Known rows, with every step that occurs:
u > q: [-0.20 -0.18 -0.04 -0.16 -0.02 -0.08 -0.05 -0.13  0.04 -0.14 -0.09  0.07
 -0.13 -0.08  0.12  0.09 -0.10 -0.25  0.26 -0.08]
p > d: [ 0.11 -0.18  0.09  0.02  0.18 -0.19  0.00 -0.24  0.13 -0.25 -0.19 -0.36
  0.10  0.12 -0.11 -0.03  0.14 -0.23  0.13 -0.06]
w > u > q > l > p: [-0.10  0.16 -0.03 -0.06  0.01 -0.09  0.07  0.05  0.42  0.07  0.07  0.21
  0.11 -0.27  0.16  0.22  0.08 -0.26 -0.27 -0.19]
p > d > q > u: [ 0.16 -0.10  0.08  0.07 -0.15  0.06  0.04  0.05  0.04 -0.21 -0.15 -0.35
 -0.16 -0.08  0.21  0.07  0.04 -0.26  0.01 -0.16]
d > q > u > w > l: [ 0.01 -0.01 -0.04  0.21 -0.48  0.33  0.10  0.56 -0.08 -0.11 -0.15  0.08
 -0.64 -0.36  0.36  0.13 -0.04 -0.14 -0.17  0.07]
p > l > w: [-0.27  0.09 -0.19 -0.19 -0.01  0.09 -0.02 -0.09 -0.10  0.03 -0.15  0.00
  0.24  0.13 -0.23 -0.08  0.15 -0.47 -0.03  0.04]
q > l: [ 0.08  0.24 -0.06 -0.04  0.09  0.27  0.20  0.07 -0.49  0.02  0.18  0.14
  0.15 -0.04 -0.02  0.12  0.12  0.19 -0.02  0.14]
q > u > w: [ 0.05  0.03 -0.02  0.39 -0.39  0.20  0.10  0.57  0.05  0.05 -0.32  0.09
 -0.33 -0.46  0.40  0.23  0.10 -0.08 -0.09  0.05]
w > u > q > l: [-0.11  0.16 -0.05 -0.13 -0.11 -0.13 -0.02  0.01  0.28  0.02  0.07  0.20
  0.13 -0.22  0.17  0.19  0.04 -0.31 -0.20 -0.19]
w > l > q: [-0.05 -0.10 -0.12 -0.03  0.49 -0.18  0.33  0.22  0.40 -0.31 -0.13 -0.13
 -0.17 -0.15 -0.51 -0.13 -0.08 -0.18  0.18  0.25]
w > l > p > d > q: [-0.09 -0.18  0.00  0.12  0.42  0.00  0.32  0.13  0.36 -0.52 -0.13 -0.21
 -0.25 -0.06 -0.48 -0.08  0.18 -0.21 -0.10  0.04]
w > u > q > l > p > d: [-0.05  0.11 -0.01 -0.04  0.06 -0.17  0.07 -0.02  0.46 -0.01  0.01  0.10
  0.13 -0.22  0.13  0.21  0.15 -0.35 -0.23 -0.23]
l > w > u: [ 0.07  0.24 -0.21 -0.10  0.06  0.03  0.11 -0.05  0.15  0.09  0.20  0.22
  0.40 -0.05 -0.36  0.03  0.10 -0.61 -0.38 -0.03]
w > u > q: [-0.14  0.05 -0.01 -0.11 -0.13 -0.25 -0.12 -0.01  0.52  0.02 -0.04  0.12
  0.06 -0.21  0.20  0.15 -0.01 -0.40 -0.19 -0.26]
q > l > p > d: [ 0.13  0.14  0.00  0.11  0.38  0.23  0.38  0.01 -0.17 -0.03  0.11  0.02
  0.15 -0.10 -0.12  0.15  0.27  0.17 -0.10  0.09]
d > p: [-0.05  0.13 -0.03 -0.32 -0.08 -0.29  0.08  0.03 -0.36  0.29 -0.08  0.09
  0.02 -0.07 -0.10 -0.29 -0.17  0.16  0.07 -0.15]
d > p > l > q > u > w: [-0.19  0.12 -0.08 -0.24 -0.13 -0.36  0.16  0.25 -0.12  0.42 -0.45  0.03
 -0.19 -0.27  0.08 -0.24 -0.15  0.03  0.16 -0.03]
l > q: [ 0.13 -0.02 -0.06  0.01  0.38 -0.19  0.28  0.10  0.43  0.24 -0.08 -0.07
 -0.10 -0.24 -0.05  0.03 -0.19  0.00  0.20  0.22]
q > u > w > l > p > d: [ 0.03 -0.05  0.00  0.46 -0.10  0.13  0.24  0.59  0.28 -0.23 -0.44 -0.05
 -0.37 -0.45  0.10  0.16  0.21 -0.21 -0.09  0.08]
w > l: [-0.14 -0.07 -0.08 -0.03  0.23 -0.03  0.13  0.16  0.11 -0.49 -0.09 -0.09
 -0.10  0.00 -0.48 -0.14  0.06 -0.17  0.05  0.10]
d > p > l > w: [-0.22  0.20 -0.16 -0.45 -0.09 -0.24  0.06 -0.06 -0.44  0.30 -0.18  0.10
  0.19  0.02 -0.27 -0.36 -0.07 -0.14  0.06 -0.12]
d > q: [ 0.01 -0.02  0.01 -0.02 -0.29  0.21  0.00  0.12 -0.17  0.03  0.12  0.04
 -0.39 -0.02  0.25  0.04 -0.12 -0.02 -0.14 -0.01]

Rows:
[-0.17  0.04 -0.10 -0.04  0.03 -0.08  0.08  0.26  0.34  0.21 -0.38 -0.16
 -0.03 -0.24  0.19  0.01 -0.08 -0.15  0.16  0.04]
p > l > q > u
[ 0.09  0.08 -0.01  0.06 -0.46  0.35  0.06  0.43 -0.15  0.07  0.04  0.01
 -0.35 -0.28  0.46  0.13 -0.15 -0.03 -0.15 -0.11]
d > q > u
[ 0.00 -0.02 -0.02  0.29 -0.38  0.35  0.21  0.58  0.03 -0.08 -0.14  0.10
 -0.67 -0.40  0.34  0.15  0.02 -0.10 -0.26  0.06]
d > q > u > w > l > p
[-0.05 -0.14 -0.02  0.16  0.34  0.05  0.35  0.28  0.37 -0.50 -0.17 -0.20
 -0.21 -0.16 -0.41 -0.07  0.14 -0.20 -0.11 -0.02]
w > l > p > d > q > u
[-0.30  0.20 -0.18 -0.51 -0.15 -0.33  0.03 -0.07 -0.24  0.29 -0.20  0.16
  0.18 -0.05 -0.20 -0.31 -0.08 -0.33  0.01 -0.23]
d > p > l > w > u > q
[ 0.10 -0.15  0.11  0.39  0.14  0.10  0.28  0.19  0.40 -0.06 -0.20 -0.09
 -0.37 -0.25  0.14  0.15  0.22 -0.08 -0.22 -0.01]
l > p > d > q > u > w
[-0.13 -0.09 -0.02 -0.08  0.26  0.09  0.21 -0.12 -0.08 -0.15 -0.03  0.08
 -0.05 -0.15  0.04  0.18  0.12 -0.14  0.19  0.00]
u > q > l > p > d
[ 0.12 -0.18  0.10  0.00 -0.02 -0.04 -0.01 -0.16  0.04 -0.23 -0.09 -0.34
 -0.15  0.10  0.09  0.01  0.04 -0.24  0.04 -0.07]
p > d > q
[ 0.09 -0.18  0.07  0.19 -0.13  0.03  0.09  0.16  0.09 -0.38 -0.30 -0.31
 -0.36 -0.11  0.09  0.07  0.12 -0.34 -0.01 -0.02]
p > d > q > u > w > l
[-0.12 -0.22  0.04  0.45  0.15 -0.09  0.22  0.24  0.35 -0.38 -0.44  0.01
 -0.58 -0.16 -0.26  0.04  0.35 -0.22 -0.12  0.34]
u > w > l > p > d
[ 0.12 -0.10  0.11  0.26  0.20  0.09  0.30  0.13  0.38 -0.07 -0.10 -0.16
 -0.20 -0.19  0.08  0.11  0.15 -0.05 -0.20 -0.12]
l > p > d > q > u
[ 0.10  0.30 -0.16 -0.12 -0.20  0.43  0.21  0.15 -0.43  0.09  0.35  0.23
 -0.07 -0.08  0.07  0.12  0.00 -0.19 -0.34  0.09]
d > q > l > w > u
[ 0.07  0.17 -0.02  0.04 -0.07  0.44  0.27  0.21 -0.33  0.09  0.27  0.15
 -0.31 -0.13  0.21  0.14  0.04  0.19 -0.26  0.09]
d > q > l > p
[ 0.16 -0.05  0.07 -0.02  0.00  0.09  0.09 -0.13 -0.22 -0.21  0.00 -0.28
 -0.09  0.07  0.07  0.07  0.10 -0.15  0.02 -0.01]
p > d > q > l
[ 0.16 -0.01 -0.01 -0.05  0.06  0.15  0.15 -0.16 -0.29 -0.21  0.06 -0.20
  0.01  0.10 -0.09  0.05  0.15 -0.31  0.00  0.02]
p > d > q > l > w
[-0.13 -0.09 -0.05  0.12  0.44  0.02  0.32  0.22  0.34 -0.42 -0.09 -0.04
 -0.15 -0.09 -0.55 -0.10  0.12 -0.08 -0.09  0.09]
w > l > p
[-0.16 -0.16  0.00  0.42  0.09 -0.02  0.22  0.34  0.31 -0.29 -0.38  0.14
 -0.62 -0.22 -0.23  0.05  0.32 -0.15 -0.15  0.36]
u > w > l > p
